Known rows, with every way that one mark hangs from another
z239{z630{z852{z429{z178 z919}}}}: -20.6; 15.4; 41.4; -23.1; 24.3; 39.8; -38.4; 24.6; -1.2; 30.9; 2.6; 42.5; 33.6; -19.9; 4.0; 0.8; 15.1; 0.7; 38.3; 14.0; 45.9
z563{z852{z429{z178 z918} z630}}: 28.7; 15.1; 24.2; 3.1; 47.1; 32.6; -21.2; -18.3; 10.9; 26.3; 29.5; 60.6; 29.8; 2.6; 11.2; -10.5; 13.6; 10.6; 45.8; -31.3; 18.9
z919{z429{z918}}: -10.6; 23.0; 24.5; 0.9; 16.8; 22.2; -39.9; -24.9; 51.0; 30.3; -11.0; 41.1; 26.7; -2.3; 8.4; 13.9; 24.0; -7.6; 43.0; 69.0; 36.1
z429{z178 z918 z919}: 16.7; 40.2; 29.7; -19.2; 34.0; 36.4; -44.6; 21.7; 18.0; 32.9; -21.0; 67.1; 24.9; -3.5; 2.4; 9.0; 15.8; -8.1; 66.0; 9.3; 29.1
z239{z630{z852}}: -58.0; 2.7; 31.6; -27.0; 5.1; 12.5; -38.8; -18.1; 19.4; 27.6; 4.3; 35.9; 38.3; -24.2; 3.3; 20.0; 18.9; 16.4; 20.9; 53.8; 54.8
z852{z429{z178 z919} z630}: -2.8; 16.9; 30.5; 11.8; 31.5; 38.5; -18.3; 3.8; -13.6; 25.8; 12.6; 54.5; 25.7; 1.5; 8.4; 4.0; 16.7; -0.6; 63.2; -4.8; 28.7
z852{z429{z178} z630}: -8.4; 2.7; 26.6; 12.9; 22.9; 29.0; -15.8; -20.8; -8.3; 21.9; 17.1; 52.5; 28.3; -2.1; 6.7; 5.1; 17.7; 11.5; 52.6; 5.7; 34.4
z239{z630}: -51.9; 0.3; 29.4; -9.4; 5.9; -0.2; -25.0; -23.2; 23.9; 22.0; -1.5; 39.7; 32.6; -21.1; 3.4; 26.3; 24.6; 11.7; 29.5; 56.7; 57.4
z878{z429{z178 z918}}: 26.1; 45.4; 26.6; -8.5; 18.6; 39.4; -61.6; 15.3; 28.4; 26.7; -19.7; 52.9; 25.5; -8.6; 4.2; 12.4; 23.2; -4.7; 53.8; 34.8; 38.0
z852{z429 z563}: -4.0; -21.4; 19.3; 15.7; 5.8; 22.3; 10.8; -40.1; 7.8; 29.7; 30.4; 48.0; 26.3; -14.7; 21.9; 8.3; 14.6; 9.0; 32.9; 26.6; 15.1
z178{z429}: -20.8; -39.2; 24.2; -0.8; -11.0; 3.8; -40.4; -36.4; 15.6; 24.9; 23.2; 35.3; 34.4; -13.9; 16.0; 18.3; 16.1; 12.2; 33.0; 66.5; 24.4
z630{z852{z429{z919} z563}}: -7.6; -6.1; 25.0; -9.4; 10.2; 41.1; -9.0; -10.0; -5.2; 37.8; 29.8; 46.5; 30.1; -16.5; 20.7; 2.1; 7.5; 2.4; 35.1; 14.3; 10.1
z429{z918}: 0.2; 16.6; 20.4; -18.4; 0.7; 13.6; -37.9; -26.3; 29.5; 29.4; -3.5; 54.4; 30.9; -9.4; 11.0; 20.5; 15.3; 7.6; 45.1; 39.9; 28.2
z836{z918}: -36.7; -9.4; 27.7; 10.3; -10.2; -4.2; -29.0; -29.4; 48.2; 25.0; 11.3; 40.0; 39.5; -19.5; 11.8; 36.9; 15.5; 11.7; 41.1; 58.3; 33.0
z878{z429{z178 z918 z919}}: 31.6; 56.4; 30.5; -9.0; 28.1; 51.7; -62.0; 38.3; 20.8; 29.7; -23.9; 56.8; 21.7; -4.3; 5.1; 14.4; 22.9; -16.3; 64.5; 27.3; 31.5
z852{z429{z918 z919} z630}: 14.3; 28.6; 25.0; -1.8; 15.3; 33.2; -19.5; -6.2; -14.9; 30.4; 6.7; 55.8; 26.8; 1.9; 20.4; 3.9; 10.3; -2.2; 62.8; 12.6; 20.3
z239{z630{z852{z563{z178}}}}: -49.5; -7.3; 20.7; -24.8; 32.0; 16.3; 2.8; -23.1; 11.2; 32.9; 17.1; 42.8; 36.7; -34.8; 3.5; -3.3; 15.7; 14.2; 13.3; 14.8; 39.8
z878{z429{z918 z919}}: 21.0; 48.7; 27.2; -10.2; 8.6; 38.6; -58.6; 19.1; 23.0; 29.4; -14.0; 47.5; 25.4; -7.9; 14.0; 23.0; 21.3; -13.0; 56.3; 47.0; 26.5
z563{z178{z429{z919}}}: -3.2; -32.0; 22.2; -11.8; 19.9; 13.8; -25.2; -13.6; 21.4; 28.6; 35.2; 36.8; 35.3; -21.3; 11.4; -2.7; 14.6; 0.7; 39.4; 8.5; 5.0

Rows
-28.9; -19.2; 12.2; -19.4; 22.9; 23.1; 0.1; -38.0; 20.6; 34.0; 35.4; 47.1; 35.8; -27.6; 7.5; -3.1; 11.1; 16.0; 19.5; 0.0; 11.2 | z630{z852{z563{z178}}}
16.7; -2.4; 26.7; -15.9; 1.1; 20.3; -45.1; -1.9; 4.5; 33.6; 0.5; 47.1; 31.5; -7.5; 20.0; 9.6; 9.5; -4.2; 51.9; 52.5; 15.7 | z178{z429{z918 z919}}
-23.6; -17.9; 12.9; -1.8; 52.7; 8.6; -4.8; -51.2; 38.0; 21.6; 55.5; 46.8; 38.0; -12.6; 3.5; -2.2; 20.2; 17.9; 26.2; -40.4; 12.5 | z563{z178 z852{z630}}
22.6; 36.1; 21.0; 9.1; 47.0; 48.6; 12.5; 5.4; -32.7; 37.2; -0.1; 73.2; 19.4; 2.3; 15.8; -14.1; 8.7; -4.8; 64.1; -12.6; 20.8 | z852{z429{z178 z918 z919} z563 z630}
-10.8; -1.9; 18.6; 23.8; 33.4; 34.4; 20.1; -30.0; -22.1; 27.9; 20.8; 60.8; 22.5; -3.2; 11.7; -4.0; 15.1; 11.7; 47.3; 4.9; 28.5 | z852{z429{z178} z563 z630}
28.0; 22.2; 26.2; -20.3; 30.3; 57.5; -15.8; 17.9; -10.7; 42.7; 6.8; 63.5; 26.6; -12.2; 16.0; -15.4; 3.6; -3.7; 49.3; -8.7; 12.0 | z630{z852{z429{z178 z918 z919} z563}}
-5.7; 22.8; 29.9; -24.8; 22.2; 38.5; -9.4; 10.5; -13.0; 41.2; 0.5; 51.6; 31.2; -21.5; 18.4; -7.0; 7.9; 0.4; 33.3; 21.6; 34.2 | z239{z630{z852{z429{z918 z919} z563}}}
0.7; -5.5; 8.5; 0.6; 43.8; 20.7; 20.4; -26.2; -19.9; 37.3; 22.2; 57.2; 29.4; -10.0; 17.9; -17.7; 7.6; 4.3; 44.4; 1.2; 6.6 | z852{z563{z178{z429{z918 z919}}} z630}
6.1; -19.6; 12.1; -27.8; 20.6; 22.6; -11.1; -26.2; 7.1; 41.0; 29.2; 48.1; 37.6; -25.6; 15.8; -19.9; 3.2; 12.7; 22.9; 9.0; 3.0 | z630{z852{z563{z178{z429{z918}}}}}
22.2; -11.0; 15.5; -12.4; 57.3; 19.9; -15.1; -18.6; 13.2; 32.4; 43.6; 50.2; 37.0; -7.0; 14.4; -23.1; 9.7; 3.4; 39.9; -36.4; -4.9 | z563{z178{z429{z918 z919}} z852{z630}}
8.0; -53.5; 17.4; -8.0; 36.5; 7.6; -21.6; -41.5; 44.6; 24.8; 63.2; 35.9; 40.4; -20.3; 12.4; -11.2; 15.6; 14.2; 18.5; -17.1; -3.6 | z563{z178{z429} z852}
7.5; 33.4; 39.4; -34.0; 27.1; 44.1; -41.3; 33.1; -4.1; 36.1; -9.8; 50.7; 34.0; -19.6; 7.3; -8.7; 11.5; -2.8; 43.9; 9.1; 44.1 | z239{z630{z852{z429{z178 z918 z919}}}}
32.0; 26.8; 28.4; 1.0; 56.2; 43.3; -22.5; 4.1; 3.4; 29.8; 22.9; 63.1; 27.9; 4.4; 12.7; -10.3; 12.7; -0.6; 55.3; -41.2; 13.9 | z563{z852{z429{z178 z918 z919} z630}}
16.4; 8.4; 26.3; -28.1; -6.9; 33.3; -45.4; -12.4; 12.7; 33.9; 18.4; 44.0; 37.1; -17.1; 18.3; 0.7; 5.6; 8.6; 36.8; 20.3; 16.1 | z630{z852{z429{z918}}}
-12.4; -19.2; 21.5; -7.1; 1.6; 33.4; -9.3; -30.5; 2.6; 34.4; 34.8; 43.0; 31.6; -19.7; 19.8; 1.8; 8.0; 13.9; 25.0; 23.7; 14.1 | z630{z852{z429 z563}}
24.9; 38.4; 27.9; -2.1; 34.8; 45.5; -21.8; 13.7; -18.5; 31.1; -2.8; 64.6; 24.2; 2.8; 10.8; -5.2; 11.3; -4.7; 70.6; -8.9; 25.7 | z852{z429{z178 z918 z919} z630}
-1.6; -24.4; 16.6; -14.1; 20.4; 33.5; 4.1; -28.6; 10.6; 34.7; 48.2; 43.0; 37.0; -27.4; 17.0; -17.3; 8.5; 11.8; 20.9; -16.1; 2.0 | z630{z852{z429 z563{z178}}}
27.0; -11.2; 19.5; -21.5; 22.4; 19.6; -29.9; -3.9; 16.7; 33.7; 18.7; 46.2; 35.8; -18.6; 13.8; -11.7; 10.0; -2.7; 45.8; 3.9; 1.3 | z563{z178{z429{z918 z919}}}
-20.8; -1.1; 27.0; -20.0; 34.1; 34.7; 6.3; 2.3; -3.1; 35.8; 25.9; 41.7; 34.6; -31.2; 12.6; -15.0; 11.7; 3.6; 24.3; -7.9; 25.2 | z239{z630{z852{z429{z919} z563{z178}}}}
-12.9; 5.7; 27.3; 11.3; 12.3; 26.3; -15.9; -14.2; -10.6; 24.7; 23.4; 45.1; 26.8; -2.3; 16.3; 14.9; 15.5; 1.7; 55.4; 16.5; 23.0 | z852{z429{z919} z630}
-10.6; 2.7; 23.4; -34.9; 33.5; 26.9; -9.9; 5.1; -9.3; 41.3; 8.0; 46.8; 36.6; -28.1; 13.1; -19.9; 6.1; 1.5; 25.4; 16.3; 26.3 | z239{z630{z852{z563{z178{z429{z918 z919}}}}}}
15.4; -12.7; 30.5; 2.7; 27.5; 30.1; -27.7; -14.9; 33.4; 25.8; 45.6; 43.7; 31.1; -9.3; 18.2; 8.7; 16.9; 1.4; 37.5; -13.1; 4.1 | z563{z852{z429{z919}}}
40.7; 23.8; 24.7; -0.2; 37.3; 49.8; 2.4; 14.3; -8.3; 38.4; 0.3; 71.2; 19.6; -4.7; 17.8; -11.3; 9.3; -9.8; 60.0; -7.0; 13.0 | z852{z429{z178 z918 z919} z563}
2.7; 29.7; 32.8; -25.5; 36.6; 48.1; -10.0; 25.9; -15.1; 41.4; -7.2; 57.9; 28.6; -18.7; 11.2; -14.9; 8.8; -2.2; 39.8; 7.2; 38.9 | z239{z630{z852{z429{z178 z918 z919} z563}}}
-23.5; -9.7; 15.4; 24.6; 16.7; 22.9; 22.1; -48.8; -17.7; 28.2; 31.3; 51.6; 24.9; -5.3; 21.2; 6.4; 13.7; 14.5; 39.0; 23.6; 22.6 | z852{z429 z563 z630}
